Each row was made from one small tree. The marks that hang from a mark follow it in brackets, in alphabetical order. Every link used is in the known rows. Write each row's tree.
Known rows:
nufal{vovik zema}: [  6.5 -36.9  41.1   8.4   0.5  -1.6 -14.5  -9.1  -1.0   1.9  -0.6 -22.3
   9.7 -10.0 -19.8  11.6  25.7  -5.7   9.8  -4.7  45.1   1.6 -13.5  -7.2]
nufal{zema}: [ -1.7 -22.0  10.4   1.2  -0.2  -1.6 -11.6  -3.8   1.1  -1.5   1.8 -17.7
   3.1   3.0   1.0   3.0   9.9  -3.8   5.0  -8.4   7.7  -7.1   2.9  -4.2]
tava{merun{pese}}: [ -0.7   3.3 -14.0  -7.1 -13.3   3.3  -5.2   7.8 -14.7   7.0   1.9 -20.1
  -1.8   5.4  -3.4   1.0  -6.5   8.9  -2.7 -37.3 -22.8 -17.5   1.0   2.6]
bebu{perogeb{vapaz{nufal}}}: [ 13.0  12.5 -29.3  -9.7  -0.1   5.9 -38.1  11.6  -4.7  -6.0   1.9 -13.5
  -6.9   3.1  -4.1   5.8 -33.0 -12.3   3.0  -2.5 -22.6 -18.8   8.6  -2.4]
zema{fegak}: [ -4.7  21.6 -12.6   0.2  -5.9  -8.7  13.0   8.3  -2.4  -1.2  -1.4 -11.9
  -4.9   2.3   0.1  -1.2  -2.5 -10.3   0.1  -0.5 -27.8 -17.2  -2.9  -0.7]
bebu{perogeb{vapaz{nufal{merun vovik} pese}}}: [ 10.7   4.2 -11.8  -5.5  14.6  18.8 -38.7  10.1  -3.0  -4.7   8.4  -5.0
  -5.4  -3.6  -7.1   7.5 -39.3 -11.9  10.2  -6.2 -12.4 -13.2   4.5   5.9]
bebu{perogeb}: [  1.6   4.5 -18.7  -9.1   6.6   1.7 -28.5  11.6  -5.7  -6.1  -0.1 -16.8
  -5.0   2.7  -5.7   9.3 -69.6 -18.3   7.3   1.6 -23.5 -23.6   3.9   0.8]
pese{vapaz{nufal{zema}}}: [ -9.4  19.4 -21.3  -3.9 -19.7 -32.9  -7.3  -2.8  10.5  -6.9   4.8  -3.5
  -1.1   1.1   1.1   7.5  12.3   2.1   2.7  21.5  -2.4  -7.9  13.8 -12.9]
merun{nufal tava}: [-17.6 -14.3 -10.2  -3.3   8.4 -34.3 -20.5   3.5  -1.8  14.7 -29.7 -14.3
   0.9   5.7   0.7 -18.2 -12.0  13.1 -10.9  34.6 -24.2  47.1  11.9  -2.1]
fegak{vapaz}: [ -7.0  27.6 -12.8  -8.8 -28.8  11.2 -12.7  -8.5   1.3   1.2   8.9  22.1
  -0.3  -0.1  12.8   0.0  -8.0  -7.1 -22.4 -14.1 -23.8  -2.2   9.1  -8.5]
nufal{merun{pese} zema}: [  6.4 -41.2  34.8   2.8 -10.9   2.9   5.6  -2.6   6.3   8.0   3.1 -21.4
   0.1   6.2   1.4   1.6 -24.2   7.1   6.3  -9.3  -4.6  -6.4  24.2   5.3]
pese{vapaz{nufal{vovik zema{fegak tatig}}}}: [ -2.9  17.5  -8.5  -0.6 -17.9 -31.2  14.7  -2.2   8.7  -4.4   4.5  -4.6
   1.1  -3.1  -4.0   8.6  19.0   0.8   5.3  30.8  24.0  -1.0   3.7 -12.4]
nufal{merun{tava} zema{fegak{vapaz}}}: [  5.3 -10.2  33.8   5.5  -8.1 -12.1  14.8  -5.8   3.2   6.8   8.1   3.5
  -2.3   6.5  14.4  -0.1 -28.5   1.6  -1.4 -32.1 -13.6  26.7  25.0  -3.6]
perogeb{bebu vapaz{nufal{vovik} pese}}: [ 12.1   9.8  -8.5   6.6   4.4  18.7 -41.2  -0.9  -3.2  -5.0   0.7  -1.9
  -0.3  -5.6  -9.9 -11.9  86.3  18.6  -1.1  -3.6  -3.2  11.7 -10.3  -0.8]
tatig{zema{fegak{vapaz{nufal{vovik} pese}}}}: [ -5.7  30.5  -9.4   9.1  -5.9  -0.1  73.8  -7.0  -1.2 -19.9   5.3  18.8
  -4.5  -0.3  -4.3   5.7   9.6  -8.4  -2.0 -18.0   0.8 -10.9   2.4   0.7]
tatig{zema}: [-10.7   1.0  -9.3   7.0  -5.3  -7.6  50.0  -2.1  -1.2 -23.2   1.1 -14.8
  -6.1   8.0  -8.6   4.0   3.0  -2.6   3.6 -22.6  -4.9 -13.1   6.5  -7.4]
tatig{zema{fegak{vapaz}}}: [ -9.9  28.2  -9.8   5.9 -19.8  -6.0  76.9  -4.4  -1.6 -21.3   3.6   6.1
  -6.8   7.1   1.2   5.5   0.4  -6.9  -7.8 -24.3 -12.8 -16.7   9.4  -8.0]
bebu{perogeb{vapaz}}: [  2.5   5.7 -14.3 -10.5  -5.8  10.2 -34.8  13.1  -4.2  -6.3  -1.6 -24.1
  -6.5   4.0  -3.6   7.4 -37.0 -11.9   0.1  -4.1 -23.0 -21.0   5.8  -5.9]
tatig{zema{fegak{vapaz{pese}}}}: [-16.4  30.5 -10.3   6.2  -9.9   2.7  78.0  -3.8  -0.5 -20.8   4.2  13.0
  -6.4   5.0   3.9   3.9   0.4  -7.1  -5.4 -20.8 -12.3 -15.3   6.2  -0.9]
tatig{zema{fegak}}: [ -9.3  15.2  -9.9   8.7  -7.7 -11.9  73.2   1.9  -2.6 -22.7  -0.3 -12.2
  -8.4   7.6  -6.7   4.1   3.1  -6.0   3.3 -19.2 -10.2 -19.6   5.1  -5.4]
merun{pese}: [ -8.5  -1.3 -10.3  -5.9 -19.4   3.0   4.5   6.5   1.4  12.3 -23.5 -20.2
   1.1   2.8  -6.0  -9.6   3.1   6.6  -6.8  40.6 -21.2 -12.1   4.9   9.8]
vapaz{nufal{vovik zema{fegak}} pese}: [  7.7   5.2  -6.8   9.5  38.9  11.9  -5.3  -5.2   0.2   2.1   7.2  24.7
   6.8 -15.2  -7.2   0.8  26.8 -10.2  19.9  10.9  24.1   3.1 -15.2  22.7]
merun{nufal{vapaz}}: [-15.1 -27.6   8.7  -6.2   2.6 -16.0 -20.4   4.6   2.6   4.7 -16.7  -6.3
   1.1   5.6   3.2  -3.7 -35.0   1.8 -10.0  15.0 -14.0  -7.8 -12.8  -6.6]
pese{vapaz{nufal{vovik zema{tatig}}}}: [ -3.3  10.7  -8.4  -1.5 -17.2 -28.9   3.2  -3.9   9.2  -5.0   5.3  -5.2
   2.2  -3.3  -5.7   8.6  19.4   1.9   5.1  28.9  26.8   2.1   5.2 -13.6]
merun{nufal{vapaz{pese} vovik} tava}: [-23.5 -31.5  31.0   2.6  27.0 -21.9 -23.5   2.5   1.4  17.6 -36.7   0.5
   7.2  -4.8  -6.0 -11.3 -19.8  12.0  -5.1  38.0   9.2  47.8 -25.6   3.2]
merun{pese{vapaz{nufal}}}: [-12.5  19.2 -23.7  -8.0 -32.1 -19.5  10.7   4.0   8.9   9.0 -20.2 -11.3
  -0.3   1.5  -4.9  -5.0   8.9  10.8  -7.0  60.6 -18.8 -12.6  14.1   3.8]
fegak{vapaz{nufal{vovik}}}: [ 11.9  29.9 -19.6  -3.8 -20.7   5.6 -18.8 -13.9   0.5   3.1  12.5  35.5
   2.8  -7.9   1.1   2.1   5.1  -8.5 -16.1  -9.1  -4.4   4.9   4.6  -5.8]
pese{vapaz}: [-26.6  21.1 -11.9  -7.0 -29.4 -28.3  -6.1   2.7   9.2  -7.5  -0.2 -18.4
  -2.7   2.8   0.2   6.7  -0.2   1.9  -3.7  20.5 -16.0 -11.6   9.2 -16.9]

Which tree is each row?
[  7.7  16.7 -24.0   2.4   5.0  17.6 -39.1   2.3  -2.4  -6.6   1.8   0.0
  -3.2   0.7   0.7 -15.4  78.4  20.1  -3.6  -5.1 -21.5   7.4  -2.5   0.5] : perogeb{bebu vapaz{nufal pese}}
[  0.8 -56.7  63.1   1.6  -6.2   2.8   4.0   0.6  11.0   7.4  -6.5  -9.3
   1.5   8.4   6.0   5.4 -52.7   8.7   4.8 -16.0   5.2 -16.9  -7.1   1.6] : nufal{merun{pese} vapaz zema}
[  4.3  15.4 -30.1  -8.6  14.3  18.2 -37.2  12.1  -3.5  -5.6   3.0  -3.1
  -5.7   0.0  -0.5   3.0 -32.1 -12.0   6.6   3.3 -21.6 -16.7   3.4   7.2] : bebu{perogeb{vapaz{nufal pese}}}
[ -6.0   9.3 -14.7  -9.4   8.3  21.9 -34.2  13.8  -3.7  -6.0  -0.5 -14.6
  -5.9   1.0   0.6   4.3 -36.4 -12.2   3.5   0.9 -22.2 -19.8   1.1   3.8] : bebu{perogeb{vapaz{pese}}}
[  3.8  11.9 -23.4   5.5  38.3  15.1 -26.6  -2.5  -0.8   1.7   7.9  24.6
   3.8 -15.4 -10.6  -3.0  18.1  -7.6  16.6  13.2   8.8   6.0 -15.5  21.7] : vapaz{nufal{vovik} pese}
[ 27.6  -0.9  -1.4   5.5 -15.3  -1.4 -24.8  -0.7  -2.0  -6.9   9.0 -13.8
  -5.5   6.8  -0.8  -8.5  64.7  20.7  -3.6 -29.0 -17.3   4.2  13.0 -13.4] : perogeb{bebu vapaz{nufal{merun zema{fegak}}}}
[-19.1 -23.9  30.4  -3.1 -34.0 -32.1  33.4  -1.0   9.0  17.6 -36.9 -24.2
   8.7  -4.7 -12.6   0.9  12.1  13.4 -12.8  83.4  20.2  -5.7  10.0  -0.9] : merun{nufal{vovik zema{fegak}} pese{vapaz}}
[ 11.5 -14.8   9.7  12.3  45.1   6.4 -21.8  -7.9   2.9   6.7  11.9  22.4
   4.8 -11.7  -5.4  -2.9   1.8  -0.2  23.1  -5.5  18.9  33.2  -0.4  22.4] : vapaz{nufal{merun{tava} vovik zema} pese}
[  4.4  22.2 -10.9  -1.9   4.4  27.4  -0.8 -14.8   2.1   5.4  15.4  48.4
   6.7  -9.8  12.2  -1.6  12.2  -7.2  -8.2   1.5  20.9  13.9  -2.8   8.6] : fegak{vapaz{nufal{vovik zema{tatig}} pese}}
[ 22.0   7.4 -30.9   1.5  12.9  -6.7  13.7  -0.3  -1.3   0.6   8.8   7.7
  -0.4   3.2   4.9  -5.3  14.1  -4.1  10.1   6.7  12.4   1.0   3.1   4.2] : vapaz{nufal{zema{fegak tatig}}}
[  7.5 -42.8  57.1   3.3   8.5   3.1  35.9   6.3   6.8  -0.3  11.7  -3.5
  -3.1  12.8  18.6   5.1 -56.8   1.0   9.9 -34.0  23.1  -7.9 -14.3  -5.6] : nufal{merun vapaz zema{fegak tatig}}
[ 10.3   5.5 -12.5   4.6   6.1  17.8 -34.8  -1.5  -1.4  -6.7   2.6  -0.7
  -1.3   1.3   2.8 -13.2  84.5  20.4  -0.7  -8.1  -7.9   8.1  -1.6  -0.2] : perogeb{bebu vapaz{nufal{zema} pese}}
[ -7.8  38.8 -20.2  -6.4  -2.2  24.5  56.1   6.0  -1.8   3.5   9.5  24.7
  -3.2   3.7  27.1 -11.3  -6.1  -7.0 -11.5  12.5   1.9   6.1  -4.9   5.4] : zema{fegak{vapaz{pese}} tatig}
[  0.0  27.6  -9.2   8.4 -16.3  -8.5  73.4  -7.4  -2.4 -19.9   5.1  12.6
  -5.5   1.7  -7.1   7.6   9.0  -8.1  -4.5 -21.4  -0.3 -11.9   5.8  -6.1] : tatig{zema{fegak{vapaz{nufal{vovik}}}}}
[ -6.1 -35.8  63.7   8.6  29.1  20.2  33.6   1.8   2.5   3.8  -6.6   6.5
   9.8  -7.3   1.1   7.3  -2.2  -4.9  13.5   9.1  71.7   0.6 -54.5   5.5] : nufal{vapaz{pese} vovik zema{fegak tatig}}
[  7.7  10.6 -19.2  -6.2  13.9  18.6 -39.3  10.1  -4.1  -4.0   1.9  -4.8
  -3.7  -4.5  -7.5   6.2 -27.1 -13.6   8.0   4.4  -8.9 -14.0  -2.0   6.5] : bebu{perogeb{vapaz{nufal{vovik} pese}}}
[ 19.6   4.4 -26.9   2.3  13.4 -18.3 -27.1  -0.6   1.0   3.3  10.6   7.1
  -5.3   3.2  -2.0  -7.0 -19.6   2.0   9.6 -15.1 -28.2  22.1  18.6   3.6] : vapaz{nufal{merun{tava}}}
[-11.3 -46.9  68.3   8.9  25.8  15.8 -14.8  -5.3   5.1   2.6  -8.2   3.5
  12.0 -12.0  -8.8  13.3  -1.5  -5.1  13.6  -4.3  55.8  -5.4 -50.3   3.3] : nufal{vapaz{pese} vovik zema}
[  6.6   8.2 -21.8  -7.5  14.5  18.8 -34.8   9.7  -2.6  -5.7   3.2  -3.7
  -4.5  -0.2   1.1   5.2 -28.0 -12.3   8.3   1.8 -12.8 -16.6   4.7   7.1] : bebu{perogeb{vapaz{nufal{zema} pese}}}
[  3.7 -20.5  12.1  -0.7   0.8 -12.1  -8.0   0.7 -16.4   3.4   9.6 -17.8
   2.3   0.3  -7.2   9.2  -5.6   2.5   0.3 -50.3   5.9  -8.5  -4.5  -7.1] : tava{merun{nufal{vovik zema{fegak}}}}
[  4.5  14.1 -31.5   3.3  41.8  17.9  15.7   1.1   0.7   1.2  11.8  27.5
   1.5  -2.9  14.0  -9.7  15.7  -5.0  17.1  16.1  13.5   4.5  -5.8  24.8] : vapaz{nufal{zema{fegak tatig}} pese}
[  0.4  36.3 -19.7  -7.4 -16.5  12.6  54.9   4.8  -2.7   3.5   8.6  14.7
  -4.4   7.0  22.6  -9.3  -6.7  -6.1 -14.7   7.6   1.8   3.7   0.0  -4.7] : zema{fegak{vapaz} tatig}
[ -2.6 -25.2  16.2  -6.5  -8.8  -6.3  -7.1   6.5 -13.0  13.5 -11.4 -16.3
   3.6   1.5 -10.0   3.6 -21.8  12.6  -8.2 -21.0  -0.9 -13.3 -15.2  -0.9] : tava{merun{nufal{vapaz vovik} pese}}
[ -5.4 -28.4  12.4  -8.2  -7.2  -6.0  -0.9   5.4 -11.0  11.8  -9.5 -15.3
   3.3   7.9   2.3   2.0 -23.6  13.7  -7.6 -25.6  -6.3 -17.0  -6.8   0.5] : tava{merun{nufal{vapaz zema} pese}}
[-17.6 -40.3  26.2  -1.5  14.6 -33.6 -15.9   0.7   3.1  15.4 -35.5  -8.1
   5.5   7.9   7.1 -11.6 -23.0  15.7  -8.5  27.1   1.6  40.7  -7.9  -4.7] : merun{nufal{vapaz zema} tava}
[ 21.1   8.7   1.4  -1.5 -16.2  10.9  -1.6 -16.1   2.9   3.9  23.0  34.5
   2.5  -4.2   7.9   3.9  -7.2  -5.0 -10.2 -21.8  13.2  13.3  12.7  -5.3] : fegak{vapaz{nufal{merun vovik zema{tatig}}}}
[ 10.7 -12.8  36.6   5.5  -9.1   9.5  37.7  -8.4  -2.0   5.4   4.3  -0.5
   7.8  -7.1  -2.5   6.0  22.2  -6.9  -1.1   3.6  59.5  10.0 -13.4  -7.8] : nufal{vovik zema{fegak{vapaz} tatig}}
[ 12.7   8.3 -13.0   4.2   4.9  18.3 -39.2   1.9  -1.2  -6.7  11.3   0.4
  -5.9   2.1   2.3 -14.6  59.8  21.1  -0.1 -21.2 -27.4   9.6   6.6   0.0] : perogeb{bebu vapaz{nufal{merun} pese}}
[-19.2  -8.7   5.6  -0.6  10.4 -24.3   4.3  -2.6   0.5  16.8 -26.4   5.7
   4.6   3.0  13.1 -15.0  -4.5  10.4 -12.9  33.9  -9.8  46.7  12.2   4.0] : merun{nufal{zema{fegak{vapaz{pese}}}} tava}
[ -8.0 -23.4  25.9   2.3   1.0  -5.3   3.2  -7.9   0.1   9.0  -9.2   2.1
   7.6  -7.9  -2.9   1.8   2.7  -4.1  -8.0  21.2  19.4   4.3  -1.6   0.4] : merun{nufal{vovik zema{fegak{vapaz{pese}}}}}
[  8.8 -10.3   8.4   5.6   9.5  22.9 -30.1  -2.4   3.7  -0.3  12.9   0.6
   0.4  -5.9  -2.4  -1.5  45.2   4.7   5.9 -18.0  10.7   8.6   2.2   3.2] : perogeb{vapaz{nufal{merun vovik zema} pese}}
[ 17.8  11.7   3.6   0.9 -15.9   0.6 -15.4 -17.6   3.2   6.6  14.9  34.2
   3.1  -4.9   4.1   2.9  -6.3  -2.7 -11.5 -21.5   1.4  23.7  15.3  -5.0] : fegak{vapaz{nufal{merun{tava} vovik zema}}}
